What can hang from each mark:
k_65: k_25 k_314
k_990: k_25 k_314
k_702: k_25
k_98: k_25
k_314: k_65 k_441 k_990
k_441: k_25 k_314
k_25: k_98 k_702

Each row was made from one small tree. The marks that hang from a mark follow it in brackets, in the order of their numbers. Every link used is in the known rows. Write each row's tree.
In the rows, zero is written as 128.
Known rows:
k_441[k_25[k_98]]: [145 124 141 128  96 139 144 159 157 118 147 124 143 142 134 107 151 124
 108 134  98]
k_702[k_25[k_98]]: [164 140 141 130  81 108 117 138 155 109 143 131 149 138 137 110 140 126
  97 128 136]
k_314[k_65[k_25[k_98 k_702]] k_441 k_990]: [165 172  90 119  75 121 110 110 185  94 177 130 172 135 122 109  71  90
  59  88  78]
k_990[k_25]: [129 150 139 123 113 123 113 125 136 136 122 126 118 124 141 107 108 126
 117 122 124]
k_314[k_65 k_441 k_990[k_25[k_702]]]: [135 192 101 116  79 118 109  93 164 107 152 142 151 120 146 116  67  82
  91  69  84]
k_990[k_314[k_65 k_441[k_25]]]: [129 138 103 130 104 114 144 121 167 111 160 114 176 123 168 133 128  70
 118  95 100]
k_98[k_25]: [125 127 149 127 115 120 132 115 135 131 134 118 143 107 137 114 135 114
 126 115 120]
k_65[k_25[k_98 k_702] k_314[k_441]]: [153 159 101 142 118 123  78 126 183 100 192 106 156 161 119  85  89  94
  67 127  83]
k_314[k_65 k_441 k_990[k_25[k_98 k_702]]]: [159 188  97 128  60 112 112 114 179 105 165 136 160 133 156  95  67  84
  68  87  72]
k_65[k_25[k_98 k_702] k_314[k_441 k_990]]: [144 171  90 130  99 111  91 108 194  80 186 114 157 152 118  91  78  86
  54 109  74]
k_65[k_25 k_314[k_441 k_990]]: [116 146  88 119 124 111 109  97 176  70 153 103 153 127 116 119  91  79
  88  92  96]
k_441[k_314[k_65 k_990]]: [123 152  89 109 101 128 144 101 160  86 146 131 178 120 120 138 109  82
 100  76  91]
k_314[k_65 k_441[k_25[k_98 k_702]] k_990]: [150 164 104 122  62 134 139 130 184  93 176 139 177 137 139 116 111  76
  83  79  58]
k_65[k_25 k_314]: [129 144 111 123 138 114 104 114 154 103 150 107 148 137 110 109 109 118
  95 122 119]
k_990[k_25[k_98 k_702]]: [160 177 141 135  89 124  94 133 154 143 156 138 122 149 140  81  94 137
  82 140 101]
k_314[k_65 k_441]: [135 129  99 134 120 126 132 123 140 113 140 121 167 117 143 137 111  84
 128  95 106]
k_441[k_25[k_98 k_702] k_314[k_65 k_990]]: [146 177 102 109  64 144 138 124 190  88 189 146 188 149 116 108 118  81
  67  84  50]
k_441[k_25]: [123 125 141 117 111 145 141 139 142 124 136 127 136 130 127 125 152 120
 130 117 111]
k_990[k_25[k_702] k_314]: [136 191 131 134 109 102  92 100 153 151 157 135 119 144 160  96  89 129
  94 137 124]

Which tree is each row?
[134 140  90 142 118  99 132 108 155 118 153 114 170 122 172 136 105  78
 120 105 117]
k_990[k_314[k_65 k_441]]
[166 188 101 147  81  95  98 116 179 130 180 124 165 143 184  87  71  87
  73 118  89]
k_990[k_25[k_98 k_702] k_314[k_65 k_441]]
[157 168 115 133 114 115  87 124 172 110 183 118 149 164 109  83  95 126
  63 138  98]
k_65[k_25[k_98 k_702] k_314]
[106 142  88 134 125 107 126 102 161  76 149 112 151 126 137 129 107  72
 112  96  92]
k_65[k_314[k_441 k_990]]
[154 200 101 115  61 125 111 108 185 100 176 141 172 142 131  90  76  88
  54  90  66]
k_441[k_314[k_65 k_990[k_25[k_98 k_702]]]]
[109 129 119 115  98 140 145 123 162  90 139 123 142 120 133 133 136  81
 120  87  88]
k_314[k_441[k_25] k_990]
[143 191 101 138  97 101  95  94 165 135 168 128 156 133 176 104  72  85
  95 102 103]
k_990[k_25[k_702] k_314[k_65 k_441]]
[145 179 117 132  73 119  99 117 176 109 158 134 132 141 145  89  77  97
  74 110  79]
k_314[k_441 k_990[k_25[k_98 k_702]]]
[171 151 102 129  96  89 125 124 175 119 161 112 174 135 155 107  95 117
  68 132 121]
k_990[k_314[k_65[k_25[k_98]]]]
[139 115 128 137  99 146 135 160 167 106 154 111 150 138 141 109 144  92
 111 123  84]
k_314[k_441[k_25[k_98]]]
[170 131 100 129  98 125 117 139 172 103 159 105 178 128 134 108  95  92
  85 108  97]
k_314[k_65[k_25[k_98]] k_441]
[124 174  99 105  85 123 126  97 167  92 141 130 169 118 132 117  88  80
  87  73  87]
k_441[k_314[k_65 k_990[k_25]]]
[156 168 114 110 107 131 101 109 147 131 159 139 158 134 108 116  88 125
  89 100 113]
k_314[k_65[k_25[k_702]]]
[116 191 101 128 104 108  90  89 173  92 163 125 138 137 140  99  76  80
  85  90  80]
k_65[k_314[k_441 k_990[k_25[k_702]]]]
[136 155 112 121  98 150 125 127 157 118 171 136 169 134 133 126 121  81
 117  80  82]
k_314[k_65 k_441[k_25[k_702]]]
[128 191 129 112  88 121 104  96 149 127 140 149 115 130 131 104  85 126
  89 104 107]
k_314[k_990[k_25[k_702]]]
[174 170  90 140  93 103  95 115 186 121 191 116 175 147 153 100  76  92
  62 122  97]
k_990[k_314[k_65[k_25[k_98 k_702]] k_441]]
[160 182  91 108  75 131 107 106 193  89 186 134 185 148 100 102  79  95
  43  91  71]
k_441[k_314[k_65[k_25[k_98 k_702]] k_990]]
[138 170 111 127  89  89 122 118 177  88 145 117 144 135 153  86  97 106
  70 118  90]
k_65[k_314[k_990[k_25[k_98]]]]
